Each row comes from the steps of one path. Every step used is in the known rows, and no mark comes twice. Write the path behind each row, first mark first.
(in the rows, 128 means zero)
Known rows
bime ponar: [154  87 141 189  77 109  95 132 143 112 147 144 134 103  98  90 122  96
 148 125 127 108  77 129 108 132]
gukov bages: [151  81 142 178  61 116 114 158 152 143 142 137 143 114 122  81 123 116
 160 155 142 128  95 145  86 135]
vagap gukov: [143  64 155 175 103 119  92 118 134 146 172 132 141 149 129  91 131 101
 149 132 153 127  88 146 144 140]
bime gukov bages boded vagap: [135 110 152 168  77 117 125 188 157 108 135 146 113 124 144  40 155 129
 181 124 143 141  89 153 146 165]
revif bages gukov bime ponar: [158  80 116 180 106 112 135 100 135 108 131 118 162 133 107  94 113 108
 133 107 158 111  37 112 126 154]
vagap boded bages: [152  69 147 190 105 137 110 157 141 158 188 120 121 126 156  67 116  83
 168 142 148 133  80 132 130 141]
boded vagap bages: [135 103 146 203  99 132 104 128 129 122 157 136 126 151 123  65 109 120
 172 152 139 155 117 134 120 171]
bime ponar gukov bages boded vagap: [139 110 171 180  67 109 110 174 148  99 124 161 104 104 131  78 166 112
 169  81  97  81  88 139  97 154]
boded vagap gukov: [135  82 170 192 108 136  96 114 122 147 172 149 107 156 140  74 142 105
 153 126 148 141  86 158 160 154]
vagap bages: [141  86 132 188  96 117 100 133 140 121 157 118 160 144 112  81 100 118
 167 158 143 140 120 124 104 159]
revif bages boded vagap gukov bime: [119  55 160 182 141 134 119 117 118 150 170 131 130 211 147  79 141 105
 152 101 171 123  46 137 172 142]
ponar bime gukov: [147  94 139 153  99 108 117 135 153 110 143  85 146 153 119  81 124 140
 148 150 140 169  99 150 145 155]
boded bages gukov: [163  97 122 185  97 133 138 136 171 131 163 108 128  89 160  74 128  91
 136 125 172 134  72 126 131 174]
bages revif: [129  79 142 187 106 125  99 138 161 121 141 136 160 146 116  67 115  97
 146 139 164 115 117 133  95 129]
gukov bime ponar: [150  79 128 181  95  96  98 126 119 128 158 137 140 131 105  89 122  98
 134 124 142 113  49 132 119 119]
revif bages: [150  70 139 182 103 134 132 118 157 127 140 118 168 136  95  75 103 110
 153 147 162 134  83 119  95 140]
vagap boded bages gukov bime ponar: [160  80 125 186 107 116 113 138 119 140 178 121 115 120 170  83 127  77
 147 102 147 111  34 123 161 155]
revif bages boded: [141  57 138 178 113 132 126 142 165 117 139 111 166 143 112  81 118 100
 164 122 161 117  89 115 113 141]
boded bages: [151  91 135 187  91 129 129 141 166 148 176 121 124 109 138  72 120  90
 139 141 165 133  66 124 109 141]
bime ponar gukov: [158 103 148 179  86 102 103 129 145  99 137 134 148  97  90  88 136 104
 145 100 113  94  94 122  88 145]
ponar gukov: [160  94 145 172 103 114 111 130 147 117 146 114 165 112 106  73 138 110
 148 121 138 120 115 131  92 153]
revif bages boded vagap gukov: [123  64 170 184 125 145 117 124 142 133 159 136 122 184 140  80 138 103
 166 100 157 121  73 137 159 153]
bages boded vagap gukov ponar bime: [106  67 182 167 137 136  86 145 137 136 177 109  79 209 144 123 148 107
 159 134 130 138 107 197 207 140]
vagap boded bages gukov ponar bime: [144  75 144 167 130 141 116 151 150 141 177  71 100 154 166 114 116  95
 157 157 141 149 101 169 183 162]
bime ponar gukov bages vagap boded: [136  86 155 188  59 100 108 183 147 132 133 131 139 116 114  93 144 126
 161 129  84  87 109 155  75 160]

Write each row's path
[124  98 135 162  60  96 139 173 183 134 126  81 139 152 123  87 133 169
 137 179 131 162 101 179 110 169]	ponar bime gukov bages vagap
[131  51 139 198 107 137 127 150 153 149 144  99 163 159 110  80 106 118
 159 165 142 135 104 145 107 160]	revif bages vagap boded
[157  85 131 170 121 101 114 123 124 133 159 106 173 141 110  72 139 112
 135 119 152 123  87 132 104 142]	ponar gukov bime
[153  90 125 172 118 129 110 136 154 111 148 110 141 107 107  95 127 100
 151 157 159 137 115 162 159 162]	bages gukov ponar
[109 107 151 207 109 136  97 131 143 110 146 149 136 177 126  57 101 114
 166 145 147 132 132 130 106 159]	boded vagap bages revif
[162  86 115 180  99  98 107 118 125 112 147 122 145 114 126  93 132  99
 131 107 150 112  52 130 143 152]	bages gukov bime ponar
[132  85 172 186  72 131 107 137 130 161 162 165  99 151 151  77 145 119
 164 133 137 132  79 164 134 147]	boded vagap gukov bages
[139  56 144 173 120 108  95 112 109 164 186 125 150 177 133  91 133 103
 133 129 167 131  63 149 155 127]	vagap gukov bime
[141 113 125 199 104 111 107 113 106 106 149 136 119 147 136  83 119 119
 152 110 134 132  69 127 154 186]	boded vagap bages gukov bime ponar
[107  63 147 183 123 131 125 130 166 155 164 107 147 176  74 113 117 123
 128 182 163 125  96 175 138 150]	revif bages vagap gukov ponar
[127  91 141 195 102 131 121 145 180 136 165 136 133 135 137  60 113  85
 132 134 175 113  85 122  91 130]	boded bages revif
[133  88 159 188  75 129 116 178 148 132 139 152 106 129 154  67 148 108
 176 124 136 123  92 153 122 148]	gukov bages boded vagap
[117  60 137 191 105 100 124 110 138 153 160 121 149 186  94 110 122 123
 108 129 151 101  32 143 123 141]	revif bages vagap gukov bime ponar
[141 107 134 159 116 113 111 153 154 108 163 122 145 118  72  63 124 117
 158 177 159 155 110 166 158 147]	bime gukov ponar
[134  57 140 200 102 125 103 167 140 151 159 105 146 142 127  79 126 108
 161 166 133 140 120 163 125 159]	bages vagap boded
[116  51 134 185 121 113 134 111 139 170 167 101 168 204 109  95 122 129
 112 150 176 128  55 150 128 149]	revif bages vagap gukov bime
[161  76 126 179 108 139 143 110 162 111 123 104 169 121 116  78 110 110
 152 129 169 135  86 117 116 172]	revif bages gukov
[161  76 111 177 117 114 118 120 128 128 151 104 162 132 142  78 133 104
 136 126 173 141  73 138 149 160]	bages gukov bime
[124  71 161 186 117 111  84 130 105 135 179 156  97 178 148  95 158  90
 146  80 139  99  41 147 184 133]	bages boded vagap gukov bime ponar
[131  93 126 204  88 123 142 157 184 158 170 105 124 113 129  78 126 105
 118 164 164 137  75 145  98 162]	boded bages vagap
